Known rows, with every step that occurs
gupu, galor: [  6  64  32   2 -56   1  11  16  50  -4 -13   3 -21  -8 -30  29   0  -2
  -4  14  -5  30  20  40  -7  12 -57   1 -20  -4]
kidak, gupu, galor: [ 11 104  32 -35   2  -7  22  19  78 -13 -21 -11 -36 -13 -40  41  -8 -25
  -1  29 -11  77  10  56 -11  12 -97   4 -16  -5]
gure, gadapos, dubavig: [ 48 -97 -22   2 -11 -15  15  -1  37  -5  21  16 -10   2  -9 -81 -11  18
  -8 -10   5  -2   3  49  15  -4  15  -2  -8  -6]
dubavig, gadapos: [ 20 -17   4  28 -18  16  72 -15   4  -9  -5  39   2   1   9  -8   5  45
  -9   9   4   0  12 -18   1  10 -37   5   7  -8]
deta, dubavig, gupu, galor: [ 46  24  25 -41 -60  31 -29  56  13  33   0 -20 -11  -1 -26  18   7  61
 -10  12  -1  13  34  52  -1 -36 -59  -7 -14   1]
kidak, gupu: [ 26  39  11 -29  96 -10  -9   8  43  -7 -14  -1 -33 -11 -18  31   4   1
   5  29  -9  18   5  43  -6  18 -77   3  12  -8]
vese, deta, sope: [-56  11  11 -24  14  -3 -39 -12   0   1 -15   6 -52  -2  40  22  11  33
  -8  21   2 -50   9  14   4 -24  15 -10  48   3]
vese, deta, dubavig, gupu: [ 51 -72  16 -46  47  13 -72  29 -28  33  -1 -14 -41   0   5   9  17 115
  -9  14   2 -66  49  26   8 -29 -27 -14  22   5]
gure, gadapos, tuline: [ 28 -27 -24 -16 -34 -32   5 -17  25  -2   9  20  29 -15   1  24 -16  12
  -5  -8   4   6 -26   0  12  20  10  25 -22  -2]
gupu, mesat: [  6  32  15  10 -28  -2  13  33  23  -6 -14  -8 -23  -9 -41  34   6 -40
 -17  15   1  36  18  22  -8  28 -57  -7  -6   2]
vese, deta, sope, gadapos, gure: [-57  -3 -18 -23  23  -8  -1  -1  -5   2   2  17   2  11  35 -61   0  -5
   8  10  -9  20   7   7   2   0  65 -30  51   2]
kidak, gupu, dubavig: [ -1  80   3 -22  76   3 -24  24 -11 -16 -23   8 -34   2 -69  34   4 -44
   6  17  -4  11  10  10 -14  44 -96   8 -16  -4]
tuline, gadapos, vese: [ 29   5 -14  12  32  11  20 -45  15  -7   1   7 -30 -13  23  32 -12  11
   9  -1  -9  16 -36 -24  -4  43  22  11  29  -4]
deta, sope, gupu, dubavig, gadapos, gure: [-58  33 -30  19 -17  35  38 -40 -37 -12 -17  -6  41  31  -2 -85   0 -45
  -4  -6  11  20   0 -23  -1   9  29   8  11   0]
dubavig, gadapos, sope, deta: [-11  20  11  36  14 -14  28 -17 -10  -1  14  18  86  -1   7  14   1  40
  -8  -8  -4  -3 -15 -34   4   9  15 -17 -23  12]
vese, gadapos: [ 21 -22  12 -12  58 -10  34  19  14 -11 -23  -9 -44 -10  -3  20   9  31
  15   6   5 -22  36  -5   5   7 -19  -9  18  -5]
sope, gadapos, dubavig, gupu: [  39 -117  -14  -26   62  -13  -19   63   12   27   44  -12   21  -10
    4  -84    9   56   -2   -6  -13  -12   37   -1    3  -26   23  -31
   -6  -11]
gupu, dubavig, deta, sope: [-50  42  -3 -13 -47  38 -54  28 -51  -3  -9  12  13  18  17  -7  18 -58
   1   3  10 -48 -16 -15  -5 -16 -19   3   4  -5]
gupu, dubavig, gadapos: [ -2  25   1  29 -36  23  60  -1 -40 -15 -12  45  -2  10 -38  -7   8   4
 -10  -1   8  -1  12 -42  -5  38 -55  11 -22  -5]
tuline, gadapos, vese, gupu, mesat: [  2  16   6  16 -20  -9  31 -40  16   3  -3   0 -52 -27 -12  44 -17 -56
   4 -25 -16  59  -9 -17 -10  31  13   8  15   8]
gure, gadapos, vese: [ 24 -43 -22   2 -13   1  10 -13  26   0  15  20 -30 -18   8   3 -15  18
   1  -6   4   6 -39  13  -1  67   9  24 -11  -7]
gure, gadapos: [ 21 -54  -6   2 -19  -5  12  -1  23  -3   5  28   0  -8  -9  -5  -1  26
  -8   3   6 -14  -1  26   6  37 -22  17  -8  -7]
gupu, dubavig: [ -1  40   2  11   5  10 -33  23 -38  -7 -13  22 -23   6 -59  18  14 -19
   3   4   1 -36  20 -13  -9  44 -61   5 -23  -5]
sope, gupu, dubavig, gadapos: [-11   9   0  43   4   7  39  -9 -33 -18 -13   4  18  17 -45  -4  10 -31
   0   3   9 -12  11 -40  -8  26 -32  26 -25  -5]
sope, deta, dubavig, gadapos, vese, gupu: [ 34 -48   3  27  -9  -6  -6 -42 -37  29  19  35  -4  -3  -1  30  -8  40
  28 -35 -11 -11 -16  -3  -3  -2  33  11   9   8]
gure, gadapos, vese, deta, sope, gupu, galor: [-65  34  10 -21 -62 -18 -11 -24  56 -10  -3 -44 -37  -6  16  20 -21 -41
   2   7   6  39 -30  39  -7   7  52  29 -20   6]
gure, gadapos, sope, deta: [ -7  -7   3  16   9 -29 -21   0   5   5  22  10  85  -8  -6  13  -7  24
  -6 -11  -3 -12 -28   3   8  27  27  -7 -32  15]
dubavig, gadapos, vese, deta: [  4 -32   8  11  16 -12  40 -48  10 -20  -4  23 -71 -13  33  -3  -9  52
  -4   2   2   0  -1 -35  -2  49  12   8  14   1]
dubavig, gupu, mesat: [  9 -20  19 -25  -5  10 -11  53  16  16   1 -31  -1 -22 -24  -5  10  16
 -32  10  -1  20  42   1  -7  23 -53 -14  -7   3]

Rows
[ -5  37 -10  35 -10  13  62 -22   5  -6  -3  32  16  -2  33   9  -6  31
 -25  -4   3   5 -11 -32  11  -9 -12  -9   1   0] : dubavig, gadapos, sope
[ 56  -9 -23  17 -34  33  42  -9 -27   9   4  31 -40  10  12  29  -9  41
   2  -2   9  18 -30  12  -2   1 -13  10  12  -5] : deta, dubavig, gadapos, vese
[-26  55   4  39   4  -9  22   0 -46  -7   8  20  80   7 -31   9   1   4
  -7 -14   0  -3 -12 -55  -2  30   2 -13 -47  15] : gupu, dubavig, gadapos, sope, deta
[-71  22   2  16  -5   6  22 -25 -43 -20 -19  -2 -11  21  -7  -2   8 -23
  -4   8  13 -22   5 -45  -5  -2  12  17  -3   4] : vese, deta, sope, gupu, dubavig, gadapos
[ 29   1 -10 -25  35 -39  27   3  16 -10 -11 -14 -11 -16   7  43  -7  21
  16  -6   2   1   6 -25   9  -5  13   0   3   0] : vese, gadapos, tuline
[ 58 -80   7  15   6  -2 -30  14  14 -12  12  -3   9  11  22 -82   6 -27
   9  -5   0 -35  12  10   8 -32  -2 -12  -2 -13] : gadapos, dubavig, deta
[ 49 -48 -14  12  37  -3  34 -30  24  -9   8   0  -6   5   6 -54  -9  12
   2  -5 -10   9   4   7  11 -34  28 -16  31  -6] : tuline, gadapos, dubavig
[ 24   3 -16   7  37  19  44 -62  15  -9 -17   5  27   8  16 -57  -8  10
   3   3  -9  30   4  -8   9  26  24 -10  46  -3] : tuline, gadapos, gure
[-74   8 -20  -7   0  -8 -55 -19 -32 -14  -2 -22 -37   7 -14  12  -5 -61
   7  -3  13 -27 -31  -9 -10  39  44  33 -14   5] : gure, gadapos, vese, deta, sope, gupu, dubavig
[-28 -32 -12 -43 -22   4   7  77   8  25  30 -35  13  -8  -2 -63   2 -17
 -23  -1  -3  56  23  18  -3 -47  31 -39   3   2] : deta, sope, gadapos, dubavig, gupu, mesat
[-41  55  28   0 -65   5 -31  12  38  -6 -11 -47  29  12  20   9   7 -83
  11  15   4   8 -10  30  -7 -44   2  16 -17  -6] : dubavig, deta, sope, gupu, galor
[-10 -24 -14 -12 -26  27   1 -16  -2  -6   7  -7  27  19  69 -63  -1 -33
   3  -5   2 -11 -27   1  11 -78  57 -15  44  -7] : tuline, gadapos, dubavig, deta, sope
[ -1  30  37   8 -58 -16  -9 -16  43  11 -10  15 -42 -18 -24  24  -1  -4
  13 -13 -18   9  36  26  -4  -5 -35   8 -14  -1] : vese, gupu, galor
[-17 -55  -7  11  25  -3 -66   3   8  -1   8 -55  28  22  46 -56  11 -67
  13   3   6 -47 -16  28   4 -77  52   3  19 -10] : gadapos, dubavig, deta, sope, gupu
[-22  49   5  17  39 -23  26  23  26 -19 -20 -70  -6  -8 -20  50  -5 -85
  -3   0   7  41  12  -1  -1 -16   5 -11 -14  12] : vese, gadapos, sope, gupu, mesat
[-17   3   2  10  -2  -5  29 -36 -27 -25  -8  27 -73  -4  -6   1  -9  15
  -2  -5   5   0   1 -53  -8  72   0  14  -9   3] : gupu, dubavig, gadapos, vese, deta
[-59  -9  -1  -1  60 -20 -74 -33  13  -3  -6 -49 -48  -1  44  28   2 -20
  14  16   3 -44 -21  11  -6 -11  60  15  30   1] : gadapos, vese, deta, sope, gupu
[ 58 -67  15 -33  48  15 -89  52 -41  49  19 -22  52   4 -19  13  23 105
   2   8  -3 -57  30  32   0 -22 -16 -19  -1   6] : sope, deta, dubavig, gupu
[-68   6  -3 -12 -31 -21 -11 -13  27 -11  -3 -53 -38  -9   6  25 -16 -80
 -12   8  13  42 -30  32  -9  18  50  21  -2  13] : gure, gadapos, vese, deta, sope, gupu, mesat
[ 25   1 -15   9 -34 -18  63 -31   8  -8   1  25  30  -8  16  16  -9  32
  -9  -4   3  19 -13 -43   7   1  -6  14  -8  -4] : dubavig, gadapos, tuline
[ 14   3  15  14 -13  18 -47  31 -42 -17  -9  21  13  12 -25  -7  19 -61
   8  -2   6 -47  10 -26  -6  32 -54   9 -31 -10] : gupu, dubavig, deta
[ -8 -85 -22 -43  36   4 -29  61   2  35  42 -15  23  -4  32 -88   8  52
  -3  -2  -9 -12  20   9   4 -60  51 -36  19  -8] : deta, sope, gadapos, dubavig, gupu
[-24  76 -16  36 -29  23  51  -8 -36 -14  -7  35  12   7 -10   4  -6  -5
 -21 -13   6   5 -10 -53   2  14 -30  -3 -25   4] : gupu, dubavig, gadapos, sope
[ 15 -24  -5  19  34  -9  -2 -74   9  11   3  22 -47 -24  24  33 -13   7
  26 -29 -21 -10 -13 -26   0  20  41  14  34  -1] : tuline, gadapos, vese, gupu
[ 40  43  -4  14  24   5 -25  -4 -45  21   5   6  64  21 -11  77  -2  27
   8   1  -6  -9 -28  28   9 -51  23 -23  11  18] : tuline, gadapos, sope, deta, dubavig
[ 50   1 -13   3 -40 -20  23 -12 -39  13  10  24  74  13 -10  45  -5  44
   4  -3   5  17 -25  -6   7 -38  11   3 -13   8] : sope, deta, dubavig, gadapos, tuline
[ 43 -35   5 -44  66   9 -53  57 -43  38  13 -41  46  -2   2  23   9 102
   6  -9   1 -40  25   6  11 -45  15 -34  -4  15] : vese, gadapos, sope, deta, dubavig, gupu
[-63   8  -3  -4 -31  -2 -48  44 -61  13  14  47  25  10  10  -3  15 -81
  31 -21 -11 -26  -9 -32  -7 -32  29  -3  -1  -8] : vese, gupu, dubavig, deta, sope, gadapos
[-27  32  13   2 -57   6  12 -22  44 -15  -1 -56  36  21  29 -44  -9 -93
  12  -1  -1  45 -26  24   3 -81  57   4   1  -5] : tuline, gadapos, dubavig, deta, sope, gupu, galor
